Each row was made from one small tree. The marks that hang from a mark follow it in brackets, in the order of their numbers. Every link used is in the known rows. Write each row's tree.
In the rows, zero is written as 128.
Known rows
z_509{z_108{z_660{z_651 z_686}} z_700{z_737}}: [ 99 111 122  89 111 149 132 141 151 109 132 113  99 162 125  83 135  75
 142 170  94  85 115 108 151  82  98 112 136 147 167]
z_108{z_660{z_651 z_686 z_804{z_250{z_571 z_885}}}}: [110 137 124 149 100 131 115 156 172 115 146 122  83 151 109 121 121 134
 141 148  82 109 105  83 147 126 104 119  93 190 174]
z_76{z_571 z_796 z_885}: [104 144 112 111  73 216  93 145 204  16 132  88  79  99 158 187 179 134
 131 155 109 136 102 128 154  71 199  80  69 180 180]
z_108{z_660{z_651 z_804}}: [105 155 128 125 106 145 105 152 169  90 141 127  89 135 117 137 132 112
 139 129  60 110  96  90 151 133  92 122 112 184 166]
z_804{z_250{z_571 z_885{z_76}} z_660{z_108 z_686}}: [111 141 124 172 104 131 144 152 174 136 126 110  76 140  92  85 114 141
 168 205 103 117 148  88  90 118 162  92  88 168 186]
z_660{z_108 z_651 z_686 z_804{z_250}}: [109 125 180 160  94 130 116 151 170 128 115 112 106 205 103 110 134  96
 170 125 109 130 112 111 163 132  64 160 111 179  99]
z_108{z_660{z_804}}: [104 147 117 121 104 152 109 151 171  88 143 124  86 119 119 132 127 111
 147 146  58 109 111  94 151 136 114 116 121 178 182]
z_660{z_804{z_250{z_571}}}: [103 129 127 148  88 144 109 155 170 105 133 104 104 149 100 116 130  97
 150 172  69 133 123 119 148 117 161 104 109 174 157]
z_128{z_108{z_660{z_686 z_804}} z_700{z_509 z_737}}: [107 132 155 108 101 138 102 131 170 135 128 123  99 144 132 180 156  88
 178 150  73  92 119 159 109 115 108  97 141 160 116]
z_700{z_509{z_108{z_660{z_804}}} z_737}: [116 155 137 127 107 180 126 146 177 137 117 126 119 147 135 132 151  51
 165 151  63 104 143 133 130 117 107 103 133 154 156]
z_660{z_108 z_651 z_686 z_804{z_250{z_571}}}: [118 122 187 161  84 120 119 162 163 131 118 112 106 200  94 108 133 110
 161 134 113 130 111 115 160 129  80 155 103 178 108]
z_804{z_250{z_571} z_660{z_651 z_686}}: [ 97 133 124 158  99 119 123 141 178 111 133 115  80 140 106  86 118 115
 143 180  99 128 118  93 100  96 164  79  98 181 191]
z_700{z_509 z_737}: [111 146 148 144  96 167 123 136 181 138 111 117 114 139 141 141 146  48
 167 126  79 114 131 145 119 118 121 101 121 156 161]
z_700{z_509{z_108} z_737}: [111 139 139 127 100 178 129 143 178 139 108 116 123 156 141 121 149  37
 167 152  74 110 139 142 122 109 126  95 127 147 157]
z_128{z_700{z_509{z_108{z_660}} z_737}}: [101 132 150 102 111 154 115 131 180 112 123 113 100 139 137 122 155  60
 163 165  76  93 125 146 116 100 109  87 134 147 147]
z_885{z_76{z_796}}: [105 159 144 118  88 190 120 135 175  64 124  84  89 161 127 145 126 104
 158 145  97 140  96 119 128 115 149  93  82 131 191]
z_76{z_571{z_250{z_885}} z_796}: [129 120 136 127  69 184  87 159 192  52 126  81 103 115 146 167 166 116
 147 175  92 124 103 109 131  82 195  73  64 172 176]
z_509{z_108{z_660{z_804{z_250}}}}: [ 97 130  97 105 107 170 113 158 171  92 135 115 102 152 120  94 130  86
 152 195  55 111 127  94 147 113 141  96 126 165 171]
z_509{z_108 z_700{z_737}}: [ 93 101 117  88 105 157 133 141 150 105 120  98 112 158 124  81 139  52
 149 186  86  96 126 127 147  77 137 100 141 137 163]
z_700{z_509{z_108{z_660{z_686 z_804}}} z_737}: [117 147 144 129 105 175 130 144 178 142 118 124 116 153 137 125 146  54
 167 147  73 104 140 133 133 117 101 107 131 152 157]
z_509{z_108 z_700}: [ 81  90 105  77 109 151 130 144 145  89 123  92 101 163 125  62 135  71
 153 191  90 101 111 119 151  77 145  92 130 141 164]
z_804{z_250{z_571 z_885{z_76}} z_660{z_651 z_686}}: [105 144 116 176 107 126 137 145 177 130 132 107  75 153  96  91 113 138
 150 189  98 121 123  84  87 101 163  79  69 174 195]
z_885{z_76{z_796} z_250{z_571}}: [127 187 171 130  74 166 128 146 145  59 138  78  98 150 118 140 138 133
 152 152  85 157  95 116 121  91 151  94  64 118 195]
z_804{z_250{z_571} z_660{z_108 z_651}}: [103 156 128 154 101 129 117 154 171 106 123 126  87 130  98  98 134 114
 151 187  85 125 136  96  95 109 154  89 110 185 161]
z_571{z_250{z_885{z_76}}}: [110 119 127 156  80 154 116 152 182 121 113 101 116 142 120 112 132  91
 160 170  56 105  96  91  97 121 150  95  88 157 160]
z_885{z_76 z_250}: [109 181 160 136  96 164 122 131 149  83 134  93  99 157 122 114 130 107
 170 141  66 149  97 110 125 107 123 104  87 120 173]
z_651{z_660}: [ 69 116 157 138  90 141 123 139 179  87 141  96  95 140 116 110 137  89
 153 141  62 122 103 101 141 117 140 117 105 173 196]
z_509{z_108{z_660{z_651}}}: [ 97 126 106  94 104 163 116 159 168  87 130 117 101 154 129  94 128  86
 143 178  63 107 107  90 139 111 130  96 116 165 179]
z_660{z_686}: [ 94  88 144 127  84 134 127 140 176 107 125  95  91 155 134  95 109  91
 157 139 110 124  94 109 145 119 136 113 105 159 193]

Write each row's tree
[ 99 163 114 127  65 180 130 146 180  32 130  81  93 111 150 168 166 129
 129 148  88 140  97 110 130  75 172 103  78 167 188] -> z_76{z_796 z_885{z_250{z_571}}}
[ 78 104 189 143  86 130 135 144 177 105 134  97  95 159 114  98 134  98
 169 133  90 120 109 100 150 130 106 146 110 170 177] -> z_651{z_660{z_108 z_686}}
[122 124 128 146  81 136 142 174 156 125 129  90  92 143  95 111 112 143
 142 186  88 114 107 106 112 123 184  87  51 155 211] -> z_250{z_571 z_885{z_76}}
[123 157 163 121  79 202  92 141 182  55 128  90  95 145 130 154 148 114
 157 158  94 140  94 125 129  98 167  77  70 134 172] -> z_885{z_76{z_571{z_250} z_796}}
[107 150 125 150 108 148 114 146 175 114 144 121  80 164 111 125 120 130
 151 140  81 112 103  84 146 130  89 121  93 180 167] -> z_108{z_660{z_651 z_686 z_804{z_250{z_885{z_76}}}}}
[ 73 109 159 169  95 132 131 139 184 115 145  89  96 169 102 105 134 103
 163 147  72 123 115  96 155 118 125 135  97 181 177] -> z_651{z_660{z_686 z_804{z_250{z_885}}}}
[110 112 150 172  89 116 124 156 170 136 129  98 101 194  98 109 123 115
 146 144 101 126  99 103 151 112 116 128  77 185 147] -> z_660{z_651 z_686 z_804{z_250{z_571 z_885}}}
[106 138 142 130 102 135 113 148 172 100 141 123  84 149 121 125 123 117
 143 121  81 110  91  89 158 132  80 132 109 181 172] -> z_108{z_660{z_651 z_686 z_804}}
[ 93 128 143 135 109 122 132 132 176 100 120 110  82 137 125  99 120  96
 150 137  95 119  97  91 115 110 120 106 110 170 192] -> z_804{z_660{z_651 z_686}}
[ 99 152 123 176 120 139 135 138 182 133 118 113  77 165 104  96 121 123
 175 174  99 117 135  79  93 118 119 107  90 175 157] -> z_804{z_250{z_885{z_76}} z_660{z_108 z_651 z_686}}
[113 151 131 123 105 181 126 145 179 134 117 126 115 143 141 126 148  51
 164 154  68 103 141 131 122 114 116  95 129 153 165] -> z_700{z_509{z_108{z_660}} z_737}
[ 96 135 114 106 110 172 122 148 173 111 121 118 100 149 144 100 141  78
 170 162  74 109 119 118 129 113 126  84 115 159 166] -> z_700{z_509{z_108{z_660}}}
[ 94 143  98 150 101 136 118 144 178  98 135 116  82 109 105  92 123 110
 146 204  74 127 138  98  93 101 198  63 111 178 200] -> z_804{z_250{z_571} z_660}
[ 98 106 115  86 110 153 134 141 153 108 134 110  97 150 127  79 132  75
 147 182  93  85 125 111 151  85 113 107 143 143 177] -> z_509{z_108{z_660{z_686}} z_700{z_737}}
[104 136 157 106 113 153 116 132 178 114 124 113 103 144 131 127 158  61
 164 162  72  94 127 149 124 103 101  96 137 148 138] -> z_128{z_700{z_509{z_108{z_660{z_804}}} z_737}}
[ 90 120 127  87  97 129  87 140 163  92 134 118  87 139 129 165 145 109
 159 166  67  96  90 131 104 109 136  82 125 171 132] -> z_128{z_108{z_660{z_651}} z_700}
[ 91 141 131 158 112 133 121 133 184 113 119 121  82 152 114  91 127 100
 168 164  99 125 131  88 105 113 120 107 119 181 153] -> z_804{z_250 z_660{z_108 z_651 z_686}}
[ 94 133 132  93 107 140  94 136 164 111 131 121  91 139 131 170 156 103
 180 162  63  96 108 150 109 114 124  82 133 166 114] -> z_128{z_108{z_660{z_804}} z_700{z_509}}
[ 97 119 104  82 112 160 128 143 151 100 134 113 100 139 124  88 139  71
 144 186  77  86 129 112 146  86 121 100 145 146 173] -> z_509{z_108{z_660} z_700{z_737}}
[101 151 147 130 112 131 127 145 169  95 112 121  89 127 117 111 134  94
 158 144  81 115 115  94 110 125 110 116 122 174 163] -> z_804{z_660{z_108 z_651}}
[ 79 117 186 162  92 135 128 143 179 112 138  99  99 172  99 104 141  99
 173 141  80 126 124 104 162 130 100 153 116 176 150] -> z_651{z_660{z_108 z_686 z_804{z_250}}}
[107 126 157 107  93 127  95 136 167 119 132 119  99 150 121 181 147  94
 158 150  71  93 105 142 115 113 109 108 137 166 121] -> z_128{z_108{z_660{z_651 z_686 z_804}} z_700{z_737}}
[ 83 114 202 150  90 129 135 146 173 109 135  97 101 167 102 108 140  98
 170 126  81 122 113 106 168 135  90 163 115 171 158] -> z_651{z_660{z_108 z_686 z_804}}
[102 120 125 104 105 155 121 158 167  98 131 113 103 170 123  93 126  90
 146 169  72 109 105  92 156 114 110 114 117 164 170] -> z_509{z_108{z_660{z_651 z_686 z_804}}}
[108 106 184 133  85 124 126 153 166 116 109 109  99 186 124 102 126  97
 163 114 123 121  90 106 148 132  73 150 104 168 136] -> z_660{z_108 z_651 z_686}
